Each row was made from one path, in order. Every step used is in the known rows, and no mark comes twice. Write each row's path.
Known rows
vimo/salu/dodu: [-122 20 183 303 -10 165 67 12 -172 220 -173 11 100 271 86 -80 58 -28 13 -76 75 -27 216 94 -126 -50 97 78 -16 101 22 179 -14 154 19 157 -24 53 178 114 244 -249 -92 145 -53 -222 -254 -14 213]
salu/vimo/zefot/dodu/situ: [-58 325 -156 -141 -182 -339 -158 420 -70 18 276 -202 175 -220 -257 -7 19 -166 -70 615 26 246 -39 -164 -340 -70 -5 -203 -73 -47 161 -11 -71 -319 87 -301 2 84 -244 5 -79 0 73 101 -39 194 219 122 -52]
dobap/salu: [69 -215 107 -89 -137 26 55 -96 7 -56 -181 65 64 211 5 -24 -8 3 -181 -176 28 -195 0 29 34 72 544 10 66 -85 -12 116 233 89 -240 -220 105 23 -171 23 -24 -67 145 128 109 8 -156 -96 98]
dodu/situ/vimo: [201 38 -52 -163 -56 -9 -114 355 -44 69 -66 153 -142 -146 -71 64 -117 -153 -299 -86 -258 152 -213 -153 -30 -378 20 -141 445 132 22 -10 118 -64 -185 -276 92 -71 -191 -290 95 151 -155 -5 30 56 25 60 64]
tuvama/vimo: [-5 -206 -88 -132 -46 73 203 -319 43 4 146 -14 -236 132 242 62 -11 191 -17 -216 -100 -120 187 209 56 109 27 162 265 -108 -1 -92 -37 54 111 35 359 -166 53 -69 -148 -45 210 85 -15 71 -129 -53 128]
situ/vimo/salu/dodu: [19 29 157 466 83 177 206 42 -58 261 -196 50 -119 156 55 -55 -28 -68 -163 -13 11 121 -50 4 -75 -267 -63 0 58 120 11 91 87 51 218 235 -328 87 200 -183 268 -295 -294 -13 -163 -449 -96 150 228]
zefot/vimo/salu/dobap: [-64 -153 39 -43 -332 -184 208 315 217 54 -268 -117 81 -2 131 -232 -53 -82 97 -139 -76 -254 20 169 -4 152 -52 160 -40 39 67 101 334 166 114 284 51 57 -58 354 145 -172 39 -24 401 -5 -169 -245 311]
tuvama/dodu/zefot/vimo: [75 -2 -55 -214 459 31 -48 99 277 -135 -67 202 -62 -231 98 126 107 132 251 -188 -13 -255 73 239 218 105 -52 135 8 -88 -287 -78 -298 -3 -250 152 108 -259 302 31 -136 314 26 -382 10 209 2 -155 -487]
zefot/dodu/situ/vimo: [310 30 -113 -77 145 -268 30 482 169 66 92 75 -253 -327 -83 161 -73 -163 -161 31 -101 336 -47 -317 -232 -359 11 -180 413 21 -75 -167 -59 -129 -100 -301 105 193 -516 -431 107 24 -123 -49 41 207 255 133 -91]
vimo/zefot: [-66 80 66 -170 143 134 10 -196 -121 8 75 186 148 272 56 -99 -2 120 -41 -188 31 1 -13 -53 -88 36 38 -31 12 -59 70 -74 401 26 210 2 216 -42 328 3 -302 2 46 238 -259 18 -247 -99 23]
tuvama/dodu/situ/vimo/salu: [-127 297 -83 279 213 -38 -94 620 -184 125 49 -47 -20 173 42 133 -142 -155 -182 74 -68 -119 79 159 187 -440 -293 34 259 353 -45 -93 -255 -65 -306 -110 -132 -89 202 -329 313 185 -289 -138 298 137 63 195 87]
dodu/situ/vimo/salu/dobap: [-26 145 21 126 -322 -207 2 626 -64 99 -289 -37 21 -81 36 -143 -250 -337 -293 21 -119 -4 -276 -58 24 -302 -116 -35 185 214 126 154 251 72 -38 -290 -117 -18 -276 24 318 12 -314 -20 389 -58 -7 145 390]
tuvama/dodu: [69 80 86 -18 420 179 -51 25 8 -17 76 162 50 220 6 25 -131 168 -38 -317 -22 10 436 292 76 -50 107 205 223 159 -73 -45 78 -84 -271 -85 274 -89 295 -47 -110 -99 132 37 195 134 -118 34 -287]
dobap/salu/dodu/tuvama/vimo: [-125 -290 -107 261 -182 184 -139 -616 -261 -164 205 -340 -46 -112 -138 66 73 154 180 193 53 -90 140 137 237 186 85 73 -182 134 7 198 -389 31 -265 -26 -250 268 -316 86 132 -101 131 10 228 -115 140 115 -31]
salu/dobap: [98 -89 182 -156 -152 -13 46 8 124 13 -209 184 113 -40 11 -226 -229 -18 -123 -277 -106 103 89 91 -101 132 282 136 196 48 104 261 566 111 57 -221 287 2 -184 276 -126 -310 136 156 204 -95 -187 -29 99]
dodu/tuvama/vimo: [50 -225 -188 -237 -74 104 -131 -477 -4 -159 270 -94 -145 135 4 64 -45 186 128 -243 -108 38 220 187 205 243 -299 106 83 23 19 -197 -145 16 -99 141 307 -99 -41 87 -87 68 264 114 132 262 148 -127 -69]
zefot/vimo: [244 -259 -33 -318 -115 -3 105 72 231 16 -65 63 -97 -126 -53 -36 37 142 130 -186 -163 -101 51 37 -73 77 36 29 223 -93 -34 -35 226 26 -65 285 316 -3 -31 -6 -86 -25 182 -15 121 176 -139 -335 -73]
salu/dodu/zefot: [121 24 228 -58 223 219 -44 -206 61 6 -335 337 -42 -168 81 -66 133 40 54 -189 54 82 -91 -38 -26 17 342 -9 -49 -113 -144 219 -170 106 -42 -112 10 -199 60 134 -75 58 -55 -69 -408 -275 -140 -9 -261]
situ/vimo: [345 -88 61 -105 69 108 157 0 205 106 -41 257 -173 85 13 44 -167 46 -292 -276 -163 168 -137 -60 -76 -150 56 -21 322 -9 20 -59 411 -39 120 11 61 -70 28 -278 -104 -127 -68 48 -156 -144 -9 31 38]
dodu/zefot/vimo: [209 -142 -28 -472 36 7 65 13 365 -97 -247 240 -116 -280 122 8 174 41 170 -234 -87 -198 -207 -15 44 183 80 -62 3 -296 -163 -76 -30 93 -62 163 211 -245 55 131 -175 337 75 -207 -196 129 -128 -323 -220]
vimo/salu/dodu/zefot: [-108 113 190 191 144 138 -19 19 -67 69 -385 193 52 124 215 -62 176 -108 71 -151 177 -99 -9 11 21 45 178 28 -265 -150 -159 180 -256 217 -19 76 -139 -186 251 222 174 117 -177 -102 -315 -278 -207 -27 -13]
dodu/tuvama/vimo/zefot: [-201 -63 -179 -178 31 120 -159 -596 -205 -161 443 -148 -33 168 -14 32 18 248 236 -125 -36 -1 78 67 193 260 -435 50 -119 -11 68 -257 -69 -30 137 216 177 -6 229 82 -266 217 150 144 -33 196 95 -5 -55]
dodu/zefot/vimo/salu/dobap: [-42 -33 85 -114 -144 -222 168 287 354 -38 -438 52 52 -200 282 -165 46 -198 180 -175 45 -340 -195 81 136 207 1 70 -265 -205 -123 59 56 244 70 207 -74 -210 -4 439 34 143 -33 -241 94 -38 -108 -228 123]
dobap/salu/dodu/situ/vimo/zefot: [-238 181 -4 352 -89 96 -161 27 -516 10 -1 -43 78 -244 -253 0 41 -126 -209 508 73 -111 -508 -348 -2 -385 203 -200 -19 218 81 285 -63 -35 -99 -411 -661 363 -155 -290 142 33 -392 -76 -37 -367 14 300 117]

Write each row's path
[41 143 93 -133 543 122 -165 -7 132 -124 -105 317 2 56 164 92 3 69 69 -339 47 -89 143 203 202 27 159 166 13 -80 -252 -77 -205 59 -308 -173 204 -358 336 35 -164 248 -6 -157 -127 103 -23 36 -407]
tuvama/dodu/zefot
[123 -295 -203 -131 114 -130 16 -338 197 -139 407 -175 -249 -71 35 157 12 130 270 -153 29 259 413 49 44 238 -301 105 39 -60 -97 -327 -390 -65 6 165 366 130 -329 -88 -39 -50 351 58 115 370 359 -15 -233]
zefot/dodu/tuvama/vimo
[63 -170 -49 -69 -150 -68 200 295 151 141 -99 -84 -22 152 141 -33 122 -6 145 -216 -50 -291 107 131 18 50 -123 46 57 -93 -18 -142 72 126 0 508 158 -40 204 75 146 20 60 2 146 203 -216 -322 188]
zefot/vimo/salu
[32 148 -59 83 -149 -81 -4 531 -133 113 -141 1 -65 162 98 38 -58 -253 -245 -32 -129 -16 -194 -96 34 -384 -175 -96 238 108 35 -77 23 7 -124 -108 -4 -123 -5 -236 288 159 -247 -32 78 74 -32 44 295]
dodu/situ/vimo/salu
[-21 246 -76 -87 21 21 -142 240 -234 84 79 145 -25 -85 -114 -27 -56 -85 -218 80 -166 92 -384 -321 -80 -317 -176 -184 227 94 69 -74 235 -121 76 -267 -83 3 124 -320 -93 216 -240 -8 -142 25 -28 106 82]
dodu/situ/vimo/zefot
[157 -105 77 -172 150 126 77 -83 182 -26 -295 187 -73 -440 3 -27 264 52 249 -41 -34 -82 -131 -51 -14 149 146 -18 -69 -177 -141 177 -194 50 -53 180 -105 2 -51 98 -50 162 -55 -297 -260 -167 -153 -162 -330]
salu/dodu/zefot/vimo
[-87 202 -126 -94 148 -258 -123 300 -154 -34 248 1 102 -93 -5 26 74 -77 77 109 91 166 41 -383 -246 -145 -27 -137 116 -33 3 -187 -90 -117 -3 -266 260 252 -190 -138 -52 82 42 111 -32 342 65 -24 -132]
vimo/zefot/dodu/situ
[-195 171 70 262 -205 29 -200 389 -413 160 -117 -110 132 49 -12 -68 58 -162 -16 137 16 -39 149 -5 -54 -234 41 -88 141 193 42 262 -261 84 -280 -154 -38 71 -53 91 431 20 -161 90 172 -39 -211 55 186]
vimo/salu/dodu/situ
[17 87 -68 38 -176 -230 -249 -174 52 -217 307 -336 295 -128 -438 68 18 -43 80 564 184 191 -63 -133 -120 268 71 -207 -565 -78 102 -39 -15 -241 24 -91 -320 236 -304 167 -132 -102 224 80 51 98 488 55 -142]
dobap/salu/vimo/zefot/dodu/tuvama
[-11 196 96 -135 -228 44 -32 -115 -59 92 70 1 264 134 -188 -113 -59 37 -141 275 -53 49 -108 110 -208 133 112 -68 -143 -76 229 92 354 -176 293 -26 0 -207 297 204 -334 -156 91 125 -235 -129 -97 19 31]
salu/vimo/zefot
[66 199 -83 43 296 76 -193 395 -127 -15 69 132 -77 -84 -119 194 -198 -40 -223 -20 -214 87 40 47 128 -396 -166 43 422 330 -71 -34 -84 -167 -386 -363 -8 -27 13 -384 82 72 -154 -206 286 156 154 256 -220]
tuvama/dodu/situ/vimo
[-421 -119 -95 298 -88 197 -175 -772 -467 -184 344 -313 89 -42 -199 28 116 194 230 404 212 -149 -1 -9 255 216 -81 8 -347 121 66 100 -285 -14 13 117 -450 324 -16 78 -38 -13 56 42 36 -181 133 134 8]
dobap/salu/dodu/tuvama/vimo/zefot
[-158 -51 -160 -5 260 -137 332 -301 63 -10 456 -111 -162 62 254 54 87 189 179 47 236 44 210 -73 -116 61 -132 130 42 -206 -13 -318 -159 -95 502 143 218 150 63 -218 -271 -55 169 83 -219 135 44 115 -4]
tuvama/vimo/zefot/dodu
[-97 88 51 7 -348 -7 -32 -129 -128 -15 22 -205 351 104 -209 -124 6 -9 -219 508 103 -198 -242 70 -117 169 435 -88 -374 -94 206 229 282 -145 74 -155 -353 -20 147 206 -209 -126 104 135 -87 -204 -4 55 142]
dobap/salu/vimo/zefot
[42 137 189 331 224 165 136 -27 78 115 -360 230 -141 -7 175 26 81 -134 -99 -71 139 71 -337 -114 50 -188 -12 -38 -181 -77 -135 121 -234 168 165 126 -432 -167 228 -70 154 42 -380 -196 -451 -458 -54 136 61]
situ/vimo/salu/dodu/zefot
[85 -208 63 4 -50 72 45 -122 96 -148 -369 37 -41 -463 -67 5 268 16 168 187 138 -363 -273 -75 112 119 487 -51 -243 -190 -195 296 -292 141 -232 57 -388 130 -259 120 80 122 -23 -307 -94 -245 -68 -169 -226]
dobap/salu/dodu/zefot/vimo
[-90 -12 174 67 -198 -101 130 244 49 113 -291 -15 155 331 193 -283 -170 -147 -69 -256 20 -85 140 148 -20 82 124 173 -4 51 114 168 408 205 98 -51 135 -102 -9 377 126 -260 33 142 257 -91 -197 -56 359]
vimo/salu/dobap
[-277 -9 -70 160 34 254 -150 -732 -357 -106 393 -191 38 -43 -130 5 59 260 315 110 2 124 122 7 114 190 -431 56 -209 137 111 12 -259 -41 168 224 -153 181 181 86 -118 -5 40 122 -153 -108 82 102 -146]
salu/dodu/tuvama/vimo/zefot
[155 -89 48 -64 -422 -51 -2 47 71 27 -120 -148 168 59 -192 -40 -38 -51 -320 360 -34 -67 -72 164 -84 136 581 -71 -158 -78 119 279 209 -49 -168 -279 -137 -125 -223 190 -39 -221 227 86 101 -165 -60 9 172]
dobap/salu/vimo
[-164 -158 -171 5 -105 25 -82 -223 -87 -38 221 -251 -86 380 184 67 13 90 225 -206 -46 -110 283 255 276 236 -410 144 -125 40 -18 -243 -297 114 -62 374 214 -182 199 116 156 135 145 142 203 247 71 -87 214]
dodu/tuvama/vimo/salu
[-79 -157 -243 52 124 -228 85 -156 120 -96 375 -349 -172 216 210 162 21 66 279 -99 134 111 495 129 94 183 -493 95 -166 -77 -122 -428 -517 17 80 348 218 98 -135 0 182 -15 237 102 185 327 279 -21 17]
zefot/dodu/tuvama/vimo/salu
[63 201 49 -31 10 -188 58 49 167 58 236 -117 203 -4 -187 -29 -33 20 -47 416 87 264 59 -89 -396 113 48 -80 -218 -159 133 -46 146 -258 400 6 -27 43 -24 81 -263 -279 175 156 -277 -32 117 94 -95]
salu/vimo/zefot/dodu
[48 19 180 189 -160 -54 258 275 210 145 -262 38 -37 131 123 -146 -287 -174 -275 -163 -32 28 -156 37 2 -94 -18 116 23 101 123 81 470 152 322 36 -126 -36 -20 67 138 -294 -193 29 152 -255 -65 97 443]
situ/vimo/salu/dobap
[166 52 -62 -1 355 -17 -51 -287 201 -193 359 103 -75 -157 -233 148 -52 30 120 -15 58 471 -111 -358 -129 -10 -455 -159 -136 -4 13 -403 152 -184 281 123 -85 253 -58 -258 -177 -61 -7 31 -271 124 426 111 -321]
situ/vimo/zefot/dodu/tuvama
